Each row was made from one small tree. Brackets hold a mark, then the marks that hang from it, in alphabetical order. Every link used is in the known rows. Write each row's tree.
Known rows
[ribif pezup]: [ 0.948,  3.902, -1.751, -0.598,  0.136, -0.727,  0.254, -3.689,  2.454,
 -0.691, -2.186, -1.312,  1.958,  0.203, -0.561, -1.619, -0.594, -0.593]
[pezup zosu]: [ 0.816,  1.640, -1.315,  1.278,  0.033, -2.213,  0.373, -1.594,  2.497,
 -2.961, -0.678, -2.811, -0.987, -1.184,  0.793, -2.105,  0.275, -1.216]
[zosu [pezup gelod ribif]]: [-0.743, -0.860,  1.204, -0.366,  1.526, -4.717,  1.654,  0.201, -0.941,
 -1.004,  2.391, -2.075, -1.258,  1.082,  1.220, -0.384,  0.774,  1.292]
[togeno gelod [pezup ribif] purud]: [-0.890, -1.273,  1.322, -2.426, -0.662,  3.350, -1.840,  5.363, -3.916,
  4.903, -0.007,  3.890,  1.497,  0.050, -0.974,  1.039,  0.264, -0.104]
[zosu pezup ribif]: [-3.053,  1.677,  2.110, -1.256,  1.118, -1.235,  0.653, -2.131,  2.431,
 -4.680,  0.089, -1.734, -0.474, -1.731,  5.639, -0.705,  0.957, -0.885]
[purud [togeno gelod [pezup ribif zosu]]]: [ 0.986, -2.438,  0.067, -0.160, -0.042,  0.123,  0.658,  2.749, -0.483,
  3.492,  1.127,  1.502, -1.268, -0.104, -2.974,  1.631,  1.154, -0.329]
[purud togeno]: [-0.327, -1.075, -1.578,  0.621, -0.150, -1.065,  1.450, -3.320,  2.246,
 -0.910,  0.433,  0.361, -0.981, -0.449,  0.489, -0.206,  0.689, -0.145]
[togeno [pezup gelod ribif]]: [-0.079, -1.503,  0.625, -0.760,  0.030, -1.691,  0.810,  1.181, -2.807,
  2.365, -0.453, -0.220,  1.035,  2.054, -0.289, -0.063, -0.698,  1.416]
[togeno gelod [pezup zosu]]: [ 0.600, -0.071,  1.349, -0.362,  1.313,  1.619, -0.580,  2.730,  0.720,
  0.453, -1.487,  0.623,  0.191, -1.635, -0.894, -0.548,  0.131, -2.188]
[papek [zosu ribif]]: [ 0.825,  3.804, -0.014,  1.064, -0.697,  0.172,  0.299, -3.791,  1.502,
 -4.653, -1.362, -0.262, -0.314, -0.343,  3.263, -1.627, -0.819,  0.443]
[papek [pezup gelod] zosu]: [ 2.525,  3.120, -1.326,  1.722,  0.630, -0.501, -0.257, -1.419, -0.540,
 -3.206,  1.674, -1.311, -0.213,  1.670,  0.132, -0.024, -0.410,  1.143]
[zosu pezup]: [-1.748,  1.158,  0.385, -0.192,  1.785, -1.727,  0.504, -1.603,  1.743,
 -4.052,  0.689, -0.932, -0.683, -1.860,  3.548, -1.583,  0.879, -1.474]
[togeno gelod [pezup [ribif zosu]]]: [ 1.224,  0.647,  1.438,  0.005, -0.008,  1.604, -1.179,  1.097, -1.123,
  2.912, -1.616,  3.237,  1.275,  1.191, -1.551, -0.367, -0.352, -0.590]
[papek [pezup [zosu ribif]]]: [-0.381,  3.893, -0.310, -0.071, -0.437, -0.628, -0.724, -0.735,  2.206,
 -3.199,  0.471, -4.106,  0.082,  0.113,  2.781,  0.167,  1.270, -0.855]
[togeno gelod [pezup [zosu ribif]] purud]: [-1.744, -0.440,  2.079, -1.951, -0.360,  4.375, -2.186,  4.678, -0.865,
  1.204, -0.717,  1.243,  0.700, -2.374,  0.523,  0.958,  0.198, -1.387]
[togeno gelod purud]: [-0.684, -0.534,  0.993, -1.766,  0.366,  2.389, -1.099,  1.817, -0.103,
  1.142, -0.127,  2.516,  0.452, -1.045,  0.033, -0.267,  0.468, -0.696]
[papek zosu]: [ 2.104,  3.360, -1.575,  2.116, -0.235, -0.204,  0.234, -3.290,  0.848,
 -3.967, -0.910,  0.597, -0.553, -0.535,  1.290, -2.280, -0.831, -0.126]
[purud [togeno gelod pezup]]: [-0.477, -2.636,  0.722, -0.862,  0.977,  2.284,  0.481,  0.621,  0.763,
  2.130, -0.260,  3.316, -0.088, -1.082, -1.123,  1.184,  0.562, -1.203]

Which tree is each row?
[-1.999, -2.249, -0.126, -0.919, -0.172,  2.416, -1.280,  2.345, -2.893,
  1.289, -0.217,  1.205,  1.465, -0.554,  0.323,  0.265, -1.003,  0.349] | [togeno [pezup gelod] purud]
[-2.075, -1.491,  0.744, -0.681, -0.889,  1.884, -1.417,  3.057, -1.849,
 -0.078, -0.021, -1.474,  0.422, -1.269,  0.937,  0.812, -0.821,  0.387] | [togeno [pezup gelod [zosu ribif]] purud]
[-0.359, -1.984, -0.742, -0.047, -1.292, -0.063, -1.189,  4.791, -4.218,
  2.855,  1.419, -0.883,  0.028,  0.451, -1.694,  0.720, -0.456,  1.290] | [togeno [pezup gelod ribif zosu] purud]
[ 0.092, -0.140,  1.006,  0.299,  0.502, -3.379,  1.476, -1.604,  2.186,
 -2.936, -0.267, -4.795, -1.213,  0.298,  1.131, -0.764, -0.291,  1.103] | [pezup gelod [zosu ribif]]
[ 2.232,  4.192, -0.400,  0.676, -0.123, -0.508,  0.687, -4.162,  1.318,
 -3.078, -1.260, -1.481,  0.721,  0.945, -0.039, -0.775, -1.731,  1.598] | [papek [zosu [ribif [pezup gelod]]]]
[-0.609, -1.940,  1.351, -0.684,  0.377,  1.876,  0.393,  1.202,  1.696,
  0.845, -0.047,  0.951, -0.951, -1.611, -0.652,  1.739,  0.760, -1.087] | [purud [togeno gelod [pezup [zosu ribif]]]]
[ 0.667, -3.277, -1.202,  0.975, -0.527, -2.161,  1.410,  1.302, -1.348,
  2.342,  1.883, -1.051, -1.513,  0.946, -2.612,  1.467,  0.199,  1.251] | [purud [togeno [pezup gelod ribif zosu]]]
[ 2.013,  0.055, -0.344,  1.853, -0.450, -3.778,  0.672, -2.730, -0.376,
  0.366,  0.078, -1.070, -0.246,  3.403, -1.483, -1.255, -0.872,  2.221] | [pezup gelod [ribif zosu]]
[-0.573, -1.798, -1.166, -0.015, -1.013, -0.132,  0.740, -0.069, -1.238,
  2.488,  0.512,  1.693, -0.015,  0.556, -0.382,  0.979,  0.559,  0.307] | [purud [togeno [pezup ribif]]]
[ 0.650, -2.617, -1.011,  1.709, -0.782, -0.737,  0.514, -1.212, -1.183,
  2.345,  0.946,  1.401, -0.330,  1.888, -2.398,  1.097, -0.546,  1.566] | [purud [togeno [pezup gelod [ribif zosu]]]]
[ 0.425, -2.354,  0.156,  0.194,  0.745,  1.516,  0.355,  1.605,  1.259,
  1.329,  0.324,  1.552, -1.189, -1.705, -2.209,  1.118,  0.838, -1.640] | [purud [togeno gelod [pezup zosu]]]
[ 1.240,  4.182, -1.701,  1.267, -1.218, -0.940, -1.524, -1.805, -0.116,
 -0.250,  0.876, -0.718,  1.012,  2.836,  0.478, -0.309,  0.736,  0.275] | [papek [pezup [ribif zosu]]]
[-0.092,  2.195,  0.799, -1.520,  0.301, -1.600,  1.094, -3.748,  2.191,
 -0.989, -1.897, -3.028,  1.630,  1.335,  0.503, -0.330, -0.973,  1.336] | [zosu [ribif [pezup gelod]]]
[ 0.960, -1.699,  0.208,  0.588, -0.373,  1.527, -0.203,  0.268, -0.335,
  3.456,  0.253,  3.930, -0.170,  0.935, -2.726,  1.312,  0.286, -0.132] | [purud [togeno gelod [pezup [ribif zosu]]]]
[-1.435,  0.134, -1.442,  0.157, -1.200,  3.004, -2.368,  2.978, -1.493,
 -0.128, -0.384,  0.250,  0.619, -2.513,  0.541, -0.442, -0.252, -1.669] | [togeno [pezup zosu] purud]
[-0.823, -3.548, -0.566,  0.250,  0.596,  0.035,  1.299, -0.889, -0.154,
  0.996,  0.423,  0.843, -0.231, -0.049, -0.842,  0.993, -0.349,  0.482] | [purud [togeno [pezup gelod]]]
